In the rows, zero is written as 128.
Known rows, with every step that occurs
M -> A -> N -> Q -> L -> G: [129 142 120  94 137 145  95 166 118 132 122 108  99 106 139 156  98 172
 163  96  80 131  68 127  65 140  76 131 135 137 111  65 121]
J -> Q: [129 123 129 125 129 129 125 142 125 131 119 115 112 131 159 126 133 183
 138 124 130 127 116 123 115 127  97 135 128 129 134 138 145]
N -> A -> M -> G -> J -> Q: [146 133  85 116 144 133 118 166 125 137 127 105  85 108 166 125 144 244
 148 105 167 118 152 110 106 144  66 144 133 164 116  77 118]
N -> Q -> A: [148 132 111 108 143 136 112 139 123 146 123 115 126 130 129 121 120 159
 139 129 135 132  76 111 150 131 114 126 127 131 109 149 125]
J -> G -> L -> Q -> M: [128 134 126  99 159 134 110 170 125 120  68 117  92 178 193 109 135 187
 132 110 133 142 163 131 106 143 116 156 123 113 180 124 143]
A -> Q -> M -> G -> L: [134 173 119 140 137 132 119 146 135 116  67 118  99 106 190 124 140 176
 138  98 138 169 134 136 114 144 113 155 125 128 172  81 140]
Q -> L: [130 138 125 113 141 132 132 134 125 128 127 129 117 132 154 118 124 139
 125 114 123 128 113 134  69 131 141 136 123 130 116 117 130]
M -> G -> L -> Q -> A -> N: [123 148 152 103 141 152  96 144 129 127  92 118 101 103 203 140 116 192
 143 115  74 154 151 122 162 136  78 133 126 126 105  80 118]
G -> N -> A -> Q -> M: [143 159  55 113 169 132 116 142 135 140 113  90 117 152 171 100 131 138
 130 112 165 116 131 103 134 146  80 132 130 137 182 105 146]
L -> G -> M -> A: [125 118 123  95 123 132 118 156 130 120 120 116 109 128 137 138 111 187
 145 110 134 128 132 124 117 147  92 146 129 158 134  88 122]
G -> L -> Q -> A -> M: [138 141 147 116 159 150 112 149 128 131  81 107 106 157 188 114 121 200
 128 115 178 156 166 110 146 137  96 154 118 108 104 132 123]
Q -> L -> G -> M -> A -> N: [120 143 134  88 149 143 112 154 124 114 115 106  93 132 160 130  97 187
 148  94 100 143 120 127  79 150  82 142 128 171 123  56 120]
L -> G -> M -> A -> N: [117 132 140 103 135 139 108 148 125 116 116 107 103 127 133 139 103 174
 148 109 105 142 136 122 139 147  70 135 132 170 134  65 120]
A -> N -> Q -> L -> G -> M: [122 150 105 117 167 135 103 167 120 115  98 101 102 130 132 135 128 185
 155 100 121 148  81 141  52 144  77 131 125 157 136  98 135]
L -> G -> M -> A -> Q: [127 155 124 116 124 133 105 166 131 122 111 103  99 128 157 133 115 211
 154 105 157 149 133 115 108 145  76 151 133 156 140  87 136]
G -> N -> A: [138 115  56  90 152 133 121 142 138 144 143 117 128 146 130 115 124 115
 127 129 128  84 136 112 146 134  92 109 129 126 126 106 122]
Q -> A: [136 130 137 105 145 134 126 124 130 141 132 123 125 131 152 118 110 141
 128 130 129 135 110 112 166 133 133 129 129 137 110 144 120]
A -> Q -> L -> G: [114 171 120 131 145 131 113 163 137 128 121 119 103 104 181 149 120 172
 155 102 138 150  96 139  42 135 113 142 136 122 129 114 144]
M -> G -> L -> Q -> A: [130 134 137  95 129 142 106 153 134 131  96 129 104 104 205 137 125 205
 139 119 101 140 151 124 143 135 102 143 123 119 104 100 122]
M -> A -> N -> Q -> L: [143 147 124  99 135 148 100 147 112 134 120 105 105 135 132 119 100 162
 146 101  87 130  87 112  81 136  88 131 127 139 104  66 125]
G -> M -> A -> N: [133 137 145 107 131 143 113 130 121 116 114 103 110 157 127 104 104 166
 129 115 113 143 154 107 154 142  80 134 126 172 126  67 121]
M -> A -> Q: [139 157 135 125 110 137 109 143 128 134 125 112 111 131 157 121 107 171
 141 113 134 143 133 103 125 132 100 142 134 129 121  92 137]
M -> G -> J -> Q -> A -> N: [121 154 133  98 151 144 103 143 128 136 138 110  85 107 200 128 117 235
 151 120  78 159 112 107 163 131  78 132 136 175 103  70 118]
M -> A -> Q -> L: [142 166 133 108 123 142 111 151 126 135 124 112 101 135 179 111 103 182
 139  99 131 143 114 108  66 135 115 150 132 130 109  80 137]
G -> L -> Q: [126 134 142 115 133 139 112 150 128 123  92 128 112 152 169 130 137 180
 128 123 126 129 166 124 106 125 104 141 120  94 120 119 135]
L -> G: [112 125 124 122 133 124 122 147 134 128 129 129 120 102 136 163 126 135
 147 122 119 128 111 142 114 134 116 129 136 126 135 126 126]
M -> G: [127 124 113 131 108 126 126 133 133 122 126 136 122  79 139 145 135 137
 141 122 104 131 129 141 124 135 123 128 130 143 130  94 121]

Rows
[143 159 113  90 142 140 106 180 126 123 102 105  78 182 178  79 105 223
 141  93 151 157 133 116  62 151 114 160 129 163 132  82 143]
J -> G -> M -> A -> Q -> L
[131 131 109 135 123 124 133 125 130 115 107 122 119  82 160 133 140 136
 133 111 119 140 128 141 124 146 126 145 128 159 175  95 130]
Q -> M -> G
[138 152  59 110 155 134 110 151 137 146 133 104 119 147 152 110 125 140
 136 124 151 108 136 106 134 132  75 116 134 121 135 106 140]
G -> N -> A -> Q
[137 144 148 112 139 140 118 117 118 122 111 101 111 134 151 115 102 133
 132 107  98 144 132 109 158 147  96 139 130 159 164  68 126]
Q -> M -> A -> N
[145 121  53  88 139 135 108 143 129 131 116 100 115 153 136 109 116 144
 134 114 129 123  96 106 140 144  87 139 123 140 169  75 134]
G -> N -> Q -> M -> A
[134 153 117 126 151 141 107 143 114 129 115 109 114 131 129 124 122 143
 141 110 101 141  81 130  69 131 101 121 125 133 116 102 133]
A -> N -> Q -> L
[135 135 141 131 148 140 113 135 126 132 112 103 116 133 181 119 123 184
 132 121 183 154 158 111 146 137  93 148 123 137 116 145 130]
L -> Q -> A -> M
[100 117  70 105 143 127 113 150 149 126 139 126 119 119 143 159 122 119
 144 128 115 123 113 140 130 132 100 120 132 122 144 104 129]
L -> G -> N
[131 123 125  94 145 135 116 167 132 129  93 138 101 174 138 112 118 152
 133 118 118 138 137 139 128 136 143 134 127 105 127 119 125]
J -> G -> L
[127 145 154 113 156 140 118 115 124 136 127 111 121 130 150 120 100 131
 133 128  99 149 114 112 187 133 108 119 132 146 111 121 117]
Q -> A -> N
[132 174 125 153 146 127 125 128 126 122  98 102 117 132 172 112 135 150
 131 112 165 159 125 119 116 139 114 150 130 138 182 129 152]
A -> Q -> M
[126 143 104 139 129 132 119 144 133 118 133 126 102 105 140 132 141 185
 134 115 158 162 153 130 119 137 116 143 127 161 119  63 106]
A -> M -> G -> J
[134 123  46 100 143 130 109 151 132 130 116 101 113 102 193 130 146 160
 139 115 122  94 164 120 120 148  61 134 126 151 179  76 138]
L -> Q -> M -> G -> N -> A
[150 129  93 134 129 135 113 146 125 134 108 107 114  83 133 132 126 174
 148 114 167 158  93 127 147 148  98 140 126 153 114 113 117]
N -> Q -> A -> M -> G
[127 150 120  96 157 134 123 158 124 134 138 121  85 157 192 109 133 234
 131 111 124 134 111 114  50 122 115 146 127 144 108  99 133]
G -> J -> Q -> L
[148 146 116  95 143 148 104 152 109 122 105  98 102 159 127  98 109 195
 138  99 115 142 102 111  76 145  80 140 120 166 115  64 128]
G -> M -> A -> N -> Q -> L
[120 140 124 106 170 135 113 166 132 136 132 104  80 132 194 140 119 252
 152 112 176 162 106 107 134 136  82 151 134 155 113 120 121]
L -> G -> J -> Q -> A -> M
[144 132 125 114 140 144 121 145 138 128  85 125 104 107 166 124 116 174
 133 107 154 166 136 128 166 150 122 146 121 130 103  96 107]
Q -> A -> M -> G -> L
[145 145  87 118 145 140 105 154 126 139 127 113  99 108 141 126 131 213
 143 115 164 166 101 112 142 140 103 142 125 165  97  84 106]
N -> Q -> A -> M -> G -> J
[137 144 129 110 169 141 118 147 126 139 130 100  90 159 186 102 123 244
 134 117 183 162 124  96 148 133  97 150 127 157 103 124 124]
G -> J -> Q -> A -> M
[106 142 117 107 146 126 115 154 136 128 150 132 107 125 144 156 131 176
 143 126 119 134 120 128 105 126 117 132 137 135 122  99 113]
L -> G -> J
[129 182  95  94 172 136 108 183 131 148 144 114  88 128 185 136 123 216
 153  99 142 117 111 110  34 134  96 139 142 136 111  90 125]
N -> A -> Q -> L -> G -> J
[131 144 121 140 140 136 105 134 116 129 116 109 124 126 102 134 126 133
 143 125 106 139  96 124 130 127  85 116 130 131 129 114 132]
A -> N -> Q
[128 137 130 134 140 127 121 129 121 121 103 106 121 132 182 124 144 162
 129 119 143 133 156 121 107 137 101 151 123 137 179 131 148]
L -> Q -> M
